Each row comes from the steps of one walk. Every step used is in the known rows, and no mark comes twice. Write the walk behind each row, first mark first.
Known rows
N L S U: [  5  -8  -9   6  -1   8   5   1  -1  12   5 -12 -14   3  10 -17   2  -4
   0   8 -17  -2  -3  -9 -19  -4 -13  10  -6   5   2  -3 -13   2  -9  21
   5   0 -10   4  -5   3  -4]
S L: [  8 -12 -14  -8  -7  17  -9   7  -1   7   5 -16  -2  -3   9 -21   3  -1
  10  -1 -10  -4  -2 -21 -14   7 -17  10  -3 -12  -9   5 -12   8  -2   9
  -2   0  -1   4 -11  19  -8]
E R L Q F: [  1 -14 -15  -5  -6   7  14   5   6  -4 -18   9  -9   8   5 -18 -17   7
   8   2 -12   4 -14 -25 -15 -10  -7   1 -19  -9   7  -2  14  -3  -4  11
 -26  -3 -15  -5  -8  15   8]
Q F S U N: [  3  -4 -13   3 -13  11   6  15 -10  11  -4  -4 -16   2  13 -20   8  -2
  16  20 -32   5 -16 -15 -18 -10   4  -5 -18   6  13  -1 -15  -7   2   6
 -17  -3 -23   8   5  18   6]
N L: [  2 -14  -1  -7  -4  14  -4   2   0   7   4 -10  -8  -2  15 -19  -7   2
   5   8  -5  -6   1 -21 -14   5  -7  10  -1 -11  -9  -5   0   8  -4  12
  -5  -2  -1   6  -7  22  -5]
R L: [ -1 -18 -16  -2   3   9  -2   6  10   8   5  -3 -15  -1   4 -27  -4   7
  13   0 -16  -6  -4 -30 -19  -4  -7   1 -17  -1  -4   1 -11   3  -3  10
  -9   1 -21  -1  -7   7  -1]
R L Q: [ -4 -20 -13 -12   0   5   0   0   7   1   2   8 -12   2   3 -29 -10  11
  11   5 -14  -7  -9 -27 -21  -1 -13   9 -28  -2   1   3  -1   2  -7  13
 -18   0  -9   4 -14  -4  -5]
M U N F Q: [  6  -3 -16  13 -14  10   6   8  -8  -2   6  -5  -3  -2   2 -18   7  12
  21  11  -2  -7  -7 -36 -10   3  -4  -6 -27 -25  -4   4   1   1  -1  18
  -2  10   0  10   2  13  -6]
M U: [ -8 -14 -14 -10  -4   9  -9   7   5   6   2  -4  -8  -7   6 -24   4   1
  12   8 -17  -9  -1 -21  -1  -1 -12   1 -19  -5  -6  11  -2  -6   3  10
 -20   0  -4   8  -5  12  -2]
E R L: [  8 -18 -16  -6   2  11   0   9   7   7   3  -1  -7   3  -2 -23 -11   9
   8  -2 -21  -5 -11 -27 -13  -8  -3   0 -16 -12   1   6  -5   3  -5  15
 -10  -1 -22 -18  -5  14  13]
E R: [  7 -17 -16  -4  -3  17  -2  14   2   9  -1  -4   0  -2   2 -18  -8  11
   6   2 -20  -1 -12 -21  -6  -4   0   0 -15 -24  -2  10   2   6  -2  15
 -13   0 -20 -17  -5  24  12]
Q F S U: [ -7 -11 -19   3  -6   9   3  11   8   0 -17  -2 -19   0  11 -19   8  -5
  11   7 -36   6 -11 -11 -15 -12   0  -3 -10   8   8   3 -14 -11  -2  -1
 -23   0 -21   4   0  15   2]
R L S U: [  2 -11 -22  10   4   3   6   3   6  12   5  -5 -21   4   0 -24   4   1
   7   1 -26  -3  -5 -16 -23 -12 -13   3 -18  12   6   2 -22  -2  -8  19
   1   3 -26  -1  -5  -9  -1]
U N L Q: [  7 -10   4 -17 -12  12   1  -1 -15  10   7  -1  -5   4  14 -23 -11   8
   8  23  -2  -7 -12 -21 -19   7 -10  13 -22 -11   2  -6   9   9  -6  20
  -8  -5   6  13  -9  12  -5]
N F: [ -3 -12 -18  16  -7  13  -4   7   3   4  -7  -7 -11  -2   7 -17   5   7
  15  -4 -23  -1  -1 -34 -10   0  -2  -2 -12 -16  -4   2   7   2  -2   8
 -13   9 -13   3   0  15  -4]
E R L S: [  7 -14 -13   4   4  10   2   4   0  17   2  -9 -16   3   1 -17  -8  10
   5   2 -18  -3 -13 -21 -11  -8  -9   4 -16 -10   2   6  -4   4 -10  26
  -4  -4 -21 -11  -9   7   9]
Q F N L S U: [  7  -3  -5   4  -8   3   5   4  -4  14  -5 -12 -20   6  19 -14   2  -5
   6  10 -11   4  -5 -12 -17  -8  -5   3  -3   4   9  -8  -9  -5  -8  17
  -7  -2  -8  11   0  13   0]
S U Q F N: [  2  -4 -16  -3 -10   3   7  20   3   4 -13   7 -13   4  22 -26   5   1
  19  12  -9  -1 -11 -19 -23  -4   7  -4 -18   0  14   5 -15  -7  10   9
 -16   4 -21   3  -3  14   4]
N F Q: [  0 -10 -21  21  -7  11   7   8   6  -7  -4  -6  -6  -2   2 -17   3  16
  18  -2  -4  -3  -3 -36 -17   2   1  -4 -16 -29  -8   2   1   8  -6  13
  -3  14  -7   1  -5  12  -9]
N L Q: [ -1 -16   0 -16  -6  10  -1  -3   0   2   0   2  -5   1  12 -22 -12   6
   5  12  -4  -7  -7 -19 -17   7 -12  15 -14 -12  -3  -3  10   7  -8  15
 -11  -2   9   9 -14   9  -9]
N L Q F: [ -4 -10  -3  -5 -10  10   9   0   1  -3 -17   1 -10   5  18 -15 -14   1
   6  10   0   4  -5 -19 -15   0  -9   9  -8  -8  -2 -11  18   1  -4   8
 -21  -4   3  14 -10  20  -6]
U M: [ -7 -17 -12  -1  -3  15  -2  11  13   3  -3   5  -6  -8  -1 -28   6   2
   7   9 -15  -9  11 -20 -19   6 -10  -3  -8 -18  -6  10  -3   6  -5  10
  -8   1 -24  10  -2  23  -5]
M U Q: [ -6 -10 -14 -14  -3  11   0  11   3   0  -1   9  -4  -4  15 -28   3   2
  15  14  -8 -15  -7 -16 -11   7  -8   4 -23  -3  -2  18  -5   0  12  14
  -6   4  -8   3 -15   7  -2]
E R L S U: [ 10 -12 -22   5   3   6   9   5   3  11   5  -4 -14   5  -5 -21  -2   1
   4   0 -30  -2 -12 -13 -18 -14  -9   1 -19   2  10   6 -18  -1 -10  22
   0   1 -27 -15  -3  -2  10]

Write each row's walk
[  2 -13 -11 -16 -12  14 -11  -3  -4  -5 -11  -4  -5  -3  10 -20   3  -1
  15   6 -25  -6 -16 -21 -10  11 -14  14 -13 -10   4   9   4   1  -9   7
 -16   2  16  13 -13   9 -13] => N F S L Q
[  3  -5 -11  -4 -14   9   8  11 -11   5  -8   3 -16   4  12 -22   4   0
  15  23 -30   4 -21 -14 -20  -9  -1   0 -27   6  17  -1  -6  -8  -1  10
 -22  -5 -15  11   0  10   4] => L Q F S U N
[  8  -5   3 -15 -11  13  -4   2 -16  12  16 -11  -5  -1  14 -21  -3  -2
   9  22  -4 -10  -5 -22  -6   5 -10   7 -14  -5  -4  -4   1   2   2  17
  -4  -5   8  14  -1  23  -1] => M U N L
[ -3  -4 -23  10  -7   9  19  17   7  -5 -17   9 -10   5  19 -22   2  -2
  12   7 -12   1  -8 -12 -26  -5   0  -2 -14   5   6   3 -10  -3  12   6
  -7   6 -28  -1  -7  13   2] => S U Q F
[-11 -15  -8  -6  -8  10  -2   7   5  -1 -25   2 -18  -2  17 -17  -3   4
  14  15 -22   4 -16 -15 -11  -2  -1   4 -15  -4   5   2  11  -6  -5   2
 -36  -5  -6  15 -10  16  -3] => L Q F S
[ -6  -7 -15   9  -6  14  13  16   4   0 -18   7 -12   3  24 -19  -3   5
  16   8  -2   1  -6 -18 -21   1   1   0 -11  -6  -1   3   1   1  12   7
 -12   2 -23   3 -11  20   1] => U Q F
[  1  -9 -13  -7 -13  12   6   4   0  -3 -16  -3  -7   4  14 -16  -6   0
  10   3  -3   5  -6 -18 -15   3 -19   9  -9  -8  -1  -3   8   0  -2   5
 -19  -2   3  13 -12  18  -8] => S L Q F
[  5 -20 -15 -18  -1   8   4   3   6   0  -2   9  -3   4  -2 -25 -16  12
   7   4 -17  -7 -17 -25 -15  -4  -9   7 -29 -13   5   8   5   3  -8  18
 -15  -2 -11 -10 -12   3   6] => E R L Q
[  4  -6   6   2  -7   7  -3   2  -7  21  -6 -17 -21   4  24 -11  -5   3
  10  14   1   2  -4 -19 -11   1  -5   6   0  -9   3 -10   5   1  -8  21
 -13  -8   1  19  -5  23  -2] => Q F N L S
[  2  -5  -9 -23 -12  15  -2   8  -2  -8 -15  -4  -4  -3  22 -18   6 -15
  17  14 -11  -6 -14  -9  -6  10 -12   9  -2   3   2  13  -7  -6   7   2
 -12  -2  10  14 -14  23  -7] => M U Q F S L
[ 10  -4  -8 -16 -16  17 -16   2 -16   3   0 -17  -5  -4  12 -17  13 -11
  20  13 -27  -8 -14 -24   0   9 -12   6 -11  -6   3  10  -5  -5  -1   8
  -9  -1  15  15  -1  22  -6] => M U N F S L
[  8  -8  -6 -17 -17  15  -7  -1 -18   1  -5  -7  -5   0  12 -19   3   1
  19  15 -22  -6 -20 -24 -13  12 -12  11 -20 -11   8   6   3   3  -7  12
 -11  -1  14  16  -9  11 -10] => U N F S L Q
[  7 -13 -19   1   3   8  12   7  11   3  -3   6  -8   3 -13 -26   3  -5
  -1   5 -28  -8  -2 -11 -23  -7 -15  -3 -12  -7  10  12 -14   0 -13  21
   5   1 -33  -6   2   8   7] => E R L S U M
[  1  -6  -9  -8  -9  12  -6  12 -12  16  13  -7  -9  -4   9 -25   4   4
  16  19 -14  -8  -7 -25  -5   0  -9  -2 -27  -5  -1   8  -4  -3   6  16
 -14  -3  -8  11   0  16   3] => M U N
[  0  -8   7 -14 -14  13   3   2 -12   4 -15  -2 -14   3  23 -15  -8   0
  13  26 -13   2 -19 -16 -13   2  -1   7 -11  -3   8  -7  14  -3  -6   8
 -25 -10   5  20  -6  23  -2] => U N L Q F S
[ 10  -2 -23  22 -12   9  15  12  -5  -2   7  -5  -5   3   0 -20   9  12
  19   7 -11  -3  -9 -33 -23  -3   0  -6 -24 -20   3  -1 -12   5  -3  17
   7  14 -14   0   4   8  -3] => S U N F Q
[ -5 -14 -18  -8  -3   4   9   5   9  -9 -17   7 -19   5   6 -24   0  -4
  12   8 -34   2 -17 -13 -21 -13  -4   1 -19  16  14   1 -12 -13  -6   1
 -25  -1 -15   4  -5   1  -1] => R L Q F S U
[ -4 -11  -7 -12  -9   7   8   2   3  -8 -17   2 -13   4  14 -19  -2  -9
   6  14 -26   2 -15  -7 -17  -7  -3   8  -9   9  10  -3  -1  -8  -7   2
 -20  -2  -1  10  -5  12  -4] => N L Q F S U
[  2  -5   2  -4 -15  11  13   3 -11   5 -10  -1 -10   7  20 -16 -14   3
   9  19   3   4  -9 -21 -18   1  -8   7 -14  -9   3 -14  18   2  -2  12
 -17  -8   0  17  -5  23  -2] => U N L Q F
[ -8 -15 -13   6  -6  15 -13   6   2   3 -13  -7 -16  -7  12 -17   8   4
  19   4 -36  -2 -11 -27  -6   2   4  -1  -9 -10   0   8   2  -3  -6   4
 -24   5  -8   7  -2  16  -3] => N F S
[ 11   0 -21  30 -11   8  16   9 -10   6   5  -9 -11   4   2 -15  11  13
  17   9  -9  -2 -10 -29 -23  -2  -3  -5 -24 -19   5  -2  -9   6  -8  25
  11  11 -15   6   2   3  -5] => L S U N F Q
[  4  -8   3  -8 -11   8  -5   6  -3  10  -7  -9 -13   2  24 -17  -8   0
  12  11   1   0  -3 -24 -13   0   3   3   1 -11   1 -10   3  -1  -3   9
 -19  -4   3  13  -1  32   0] => Q F N L
[ -3  -2 -21  17  -5   8  19  13   2   3 -18   4 -16   6  21 -17   3  -1
  10   9 -10   3  -9  -8 -25  -6  -5   1 -13   7   8   3  -8  -3   7  14
  -4   3 -27   3  -9   6   1] => L S U Q F
[ -2 -12  -7 -11  -8   0  -1   8   5   5 -14   5 -19   4  14 -25  -9   8
  20  10  -5   1 -10 -31 -18  -6  -1  -1 -24  -4  11  -3   1  -7  -3  10
 -32  -2  -8  12  -6  11   0] => R L Q F N
[-11  -8 -10 -12  -7  12   2  11   4  -5 -23   7 -14  -4  24 -20   3  -5
  18  18 -18  -4 -15 -11  -7   1   0   0 -12   4   4  13   0 -10   9   3
 -26  -2  -6  12 -11  20  -1] => M U Q F S
[-10 -13  -9   0  -7  14  -4  11   5   5 -20  -7 -20  -4  19 -14   2   1
  15  10 -24   5 -11 -18  -8  -5   2  -2  -4  -4   1   2   2  -6  -2  -1
 -32  -5 -15  10  -5  26  -1] => Q F S
[  4 -14 -12 -20  -8  13  -4   1  -1   0   0  -5   1  -1   7 -23  -3   4
  10   5  -8  -6  -8 -19 -16   9 -22  15 -16 -11  -3   6  -3   8  -5  12
  -8  -1   7  10 -18   6 -12] => S L Q
[  2 -11   2   5  -1  12  -3  -3  -5  19   3 -16 -15  -1  16 -13  -4   4
   3  11  -5  -3  -2 -15 -12   4 -14  13  -2  -8  -7  -4   2   9 -11  23
   1  -5  -2  11 -10  13  -7] => N L S
[  0  -3   2 -12 -18   8   9   0 -12  -1  -9   1  -8   5  18 -16 -10  -3
   9  22   1  -1  -9 -19  -9   0 -12   7 -18  -3   4  -9  20  -5   1  13
 -20  -7  12  22  -3  22  -2] => M U N L Q F
[  6 -10   6  -5  -4   8 -11   0  -8  24   6 -16 -18   0  20 -16  -2   6
   9  15  -3  -6  -5 -19 -11   5  -6  10  -5 -11   0  -3  -2   5 -11  25
  -6  -5   3  15  -7  15  -4] => F N L S
[ -3 -14 -20   1  -3  10   5  14  15  -1  -1   9  -6  -5  -6 -31  11  -6
   4   8 -26  -7   8 -14 -26  -2 -11  -5 -10  -8   2  10 -17   0  -5   8
  -2   4 -30   5   2  14  -3] => S U M
[  2 -15   5 -27 -10   5  -9   0  -4   7   1   0  -7   1  16 -25 -10   8
  11  17  -1  -8 -10 -22 -15   7  -6  12 -18 -14   3  -1   6   4  -9  18
 -17  -2  13  12 -12  11  -6] => F N L Q
[  7  -3   5  -5  -8  11  -3  -2 -19  21  13 -17 -13   1  16 -15  -1  -1
   7  24  -3  -8  -7 -15  -6   4 -15  11 -13  -3  -1  -2   3   3  -5  28
   1  -8   5  19  -4  15  -3] => M U N L S
[  8 -13   5 -18  -8   9 -14   6  -4  14   6 -10 -10  -2  19 -22  -5   3
  11  13  -3  -8  -3 -25 -13   4   1   6  -6 -14  -2  -4  -4   3  -5  14
 -11  -3   5   9  -4  23  -2] => F N L
[  8  -4  -6  -9  -4   4   6   8  -5  10   4   1 -11   4  23 -25   3   0
  11  20  -8 -11 -13  -9 -26   5  -3  10 -15   3  12   7 -20   3   1  24
  11   3  -9   3 -12   0  -2] => F N L S U Q
[  8  -3  -2 -11 -11   5   8  11  -3   2  -8   2  -9   7  27 -22  -4  -6
  12  15   0  -4  -8 -16 -23   1   5   4  -5  -1  10  -4  -9  -4   5  11
  -5   1  -4   6  -4  20   0] => S U Q F N L
[ -2 -13 -18   7   3   6   9   5  13   5  -1   6 -15   0  -8 -29  10  -5
   3   7 -24  -9   6 -14 -28  -5 -18  -3 -12   2   6   8 -20  -1 -12  17
   5   2 -32   8   0   1  -3] => R L S U M
[ 11  -7   1 -13 -10  13   0   4 -14  11  10  -9 -10   2  15 -21   2  -6
   8  24 -23  -5 -14 -14 -18  -1   0   7  -9   4   6  -5 -14   1  -4  13
  -2  -5  -4   7   1  18   1] => F S U N L
[ -6 -17 -15  -8  -3  12  -1  13  13  -2  -8   8 -10  -8  -4 -31  14  -8
   7  13 -37  -8   1  -9 -21  -1  -6  -4  -9  -2   6  15 -19  -4  -8   4
 -10   2 -25   8   1  15  -3] => F S U M
[ -7 -13 -17  -5  -9   6   7   8   6  -5 -20   5 -17   1  11 -22   4  -3
  11  11 -33   5 -15  -9 -17 -10  -2   2 -17   9  13   3  -6 -11  -4   1
 -27   0 -14   8  -5   6  -2] => L Q F S U
